Each row comes from the steps of one walk. Every step used is in the known rows, and no mark comes twice. Write the walk behind each row, first mark first.
Known rows:
G -> X -> F -> E -> U: [-2.02 -1.46 -0.36 -2.25  0.59 -0.93  0.40 -1.64 -0.30  0.51 -0.23  0.95
 -0.17  0.49 -1.32 -2.53 -0.32 -0.53  2.16]
G -> X -> F: [-0.30  1.05  0.19 -1.61 -0.70 -1.55 -1.43 -0.70  0.88  0.11  1.18  0.91
  0.68  0.06 -1.22 -0.40 -1.19 -0.33 -0.08]
G -> E -> U -> X -> F: [-0.26 -0.14  0.62  0.60 -0.07 -0.18 -0.24 -0.37  3.16  2.41 -0.30  1.38
  0.51 -0.55  0.62 -3.26 -1.01  0.88  1.19]
Y -> U -> X -> F: [ 2.15  2.34  2.84  0.44  0.34 -1.57 -0.04  0.75  1.79 -1.84  2.13 -1.15
  1.26 -2.86  1.99 -0.17 -1.65  0.10 -1.46]
X -> U -> Y: [ 0.56  2.04  0.23 -1.05 -1.95 -0.58 -0.45  2.03 -0.22  0.48 -2.21 -1.80
  0.55  1.05 -1.12  1.45 -1.89  1.67 -1.15]
Y -> U -> X -> F -> E -> G: [ 1.41  0.24  1.36  1.54  0.78 -0.37  0.83 -0.44  1.07 -1.14  1.90 -0.73
  0.17 -3.03  2.81  1.28  1.10 -0.88  1.16]
F -> X -> G -> E -> U: [-0.05 -2.41 -3.35 -0.34  2.98  0.99  1.26 -0.36 -0.47  0.07  0.18  0.93
  0.47  2.42 -1.00 -1.41  3.21 -0.59  0.94]
X -> F -> E -> U: [-1.44 -1.14  1.15 -2.20  1.52 -0.78  1.22 -0.84 -1.08 -0.21 -0.32  0.06
 -1.30 -0.89 -1.24 -1.45 -0.27  0.72  2.20]
E -> F -> X -> U: [ 0.46 -0.92 -0.25  2.53  0.94  0.41  0.45 -0.23 -0.92  1.58  0.99 -0.21
 -1.01  0.37  0.80 -0.32 -1.57  1.11 -1.63]
X -> F: [ 0.58  1.23  1.72 -1.76  0.27 -1.24 -0.99  0.05 -0.01 -0.80  1.15 -0.20
 -0.19 -0.98 -1.20  0.46 -0.69  0.84 -0.22]
F -> E: [-0.90 -0.40  1.27 -2.21  0.22  0.25  0.71  0.31 -1.67 -2.45 -0.38 -0.51
 -1.45 -0.79 -1.02  1.15  0.72 -0.36  0.26]
E -> F: [ 0.27  0.54  2.74  0.41  0.10  0.72 -1.36 -0.58 -1.17 -0.93 -0.60 -0.23
 -0.98 -0.77  0.38  0.01 -1.13  1.07 -1.17]
Y -> U -> X -> F -> E: [ 0.68  1.14  2.84  0.73  0.81 -1.83  0.94  0.18  0.80 -2.46  1.94 -1.38
 -0.09 -2.81  2.19  0.62 -0.02 -0.72 -0.37]
F -> X -> U -> Y: [ 0.94  0.31 -1.39 -1.00 -0.92 -0.98  1.25  1.97 -0.70  0.22 -0.75 -1.40
  0.92  0.28  0.03  1.62 -1.01  1.26 -1.09]
X -> G -> E -> U: [-0.23 -0.97 -1.86 -0.51  1.66  1.22 -0.38 -0.30 -0.13  0.37 -1.08  0.63
  0.40  2.61 -2.15 -1.64  2.22  0.08  0.78]
Y -> U: [ 2.40  2.13  1.71 -3.34  1.48 -0.48  0.53  1.11 -0.05 -4.19  0.20 -2.19
  0.43 -1.64 -1.02 -0.26 -0.38 -0.15 -1.17]
G -> E -> F -> X -> U -> Y: [ 0.49 -0.03 -0.49  2.53  0.40  0.00  0.20  0.45  0.65  2.18 -1.41 -0.64
 -0.98  1.34  0.63  0.04 -0.37  0.70 -0.95]
F -> X: [ 0.75 -0.72 -0.45 -2.26  0.62 -0.38  1.03  0.87 -0.94 -2.13  1.16 -0.10
  0.19 -1.27 -0.09  0.30  0.29  0.30 -0.73]

Write each row's walk:
[ 0.04  0.25 -0.92  0.79  0.76  1.01 -1.14  0.07 -0.28 -0.85  0.42  0.34
 -0.09  2.41 -1.97  1.15  2.79 -1.01 -0.39]
X -> G -> E
[-1.49 -1.53  0.69 -0.73 -0.75  1.08  1.30 -0.03 -0.28 -0.32 -1.55  0.50
 -0.03 -1.46  1.38 -1.86 -0.81  0.56  1.17]
F -> E -> U -> X
[-0.34 -1.05 -0.30 -1.49  0.13  1.77  0.49 -0.50 -1.45 -1.16 -0.48  0.15
 -1.32 -0.57 -0.14  1.58  1.92 -0.73  1.48]
F -> E -> G
[ 0.03  0.45 -0.30  2.79 -1.49  0.63 -1.43  0.55 -0.48 -0.35  1.08  0.20
  1.92  0.25  1.89  1.94  0.39  0.21 -1.49]
U -> X -> G
[-1.16  0.09  2.30  1.59 -1.07 -1.14 -0.04 -0.03  0.07 -0.05  1.72  0.31
 -0.53 -2.12  1.72  0.91 -0.32 -0.07  0.27]
U -> X -> F -> E
[-0.10 -0.05 -3.06  0.09 -1.46  1.73 -1.01 -0.41  0.94  3.16 -0.54  1.06
  0.82  1.97 -1.19 -0.45 -1.04 -0.39  0.21]
E -> G -> X -> U
[ 0.17  0.41  2.20  1.26  1.01  1.15 -1.26 -0.78  0.69  0.00 -0.72  0.30
 -1.82  0.25 -0.46 -1.07  0.30  0.02 -0.66]
G -> E -> F
[-1.75 -0.13  0.46 -1.11 -0.16 -1.55 -0.36 -1.31 -0.54 -0.46  1.23  0.81
 -0.71  0.18 -1.02  0.07  0.29 -1.31  0.72]
G -> X -> F -> E
[-1.21 -0.25 -2.75 -0.22 -2.49  0.61  0.09  0.15 -0.08  2.02 -2.39 -0.10
  0.63  1.86 -0.32  1.59  0.02 -0.77  1.24]
F -> E -> G -> X -> U -> Y
[-1.57 -0.41 -0.20 -2.84 -0.84 -1.97  0.59 -0.68 -0.43  0.38 -2.32  0.01
  0.78  0.29 -0.52 -1.25 -0.82  0.03  2.47]
G -> X -> F -> E -> U -> Y
[-0.32  0.28 -0.91  3.28 -0.86  1.15 -1.35  0.47  1.21  0.51  0.81  0.97
  0.96  1.36  0.90  1.06  1.89 -0.57 -1.08]
U -> X -> G -> E
[-1.49 -1.37 -3.17  0.43 -1.05  1.65  0.17 -0.95 -0.32  2.64 -0.48  0.81
 -0.60  2.11 -0.84  0.27  0.35 -1.35  1.15]
F -> E -> G -> X -> U
[ 0.44  0.95 -3.02 -0.48 -2.82  0.52 -1.09  0.45  1.05  2.72 -2.40  0.07
  1.73  1.87 -0.42  0.78 -1.35  0.14  0.29]
E -> G -> X -> U -> Y
[ 0.59 -0.91  1.21  0.93  1.20  0.22  0.28 -0.31 -1.49 -1.30  0.79  0.26
 -0.82 -1.56  1.26  0.05 -0.17  0.54 -1.05]
E -> F -> X
[ 0.44 -0.69 -1.69 -0.36  0.23 -0.05  1.32  1.11 -0.65  0.80  1.12 -0.38
 -0.19  0.25 -0.85  0.04 -0.85  0.68 -1.27]
F -> X -> U
[ 1.58  1.05  1.20  5.52  1.47  1.23 -1.25 -0.45  1.40 -1.00  1.22 -0.68
  0.35  0.29  2.94  0.29  1.56 -1.02 -1.96]
Y -> U -> X -> G -> E -> F
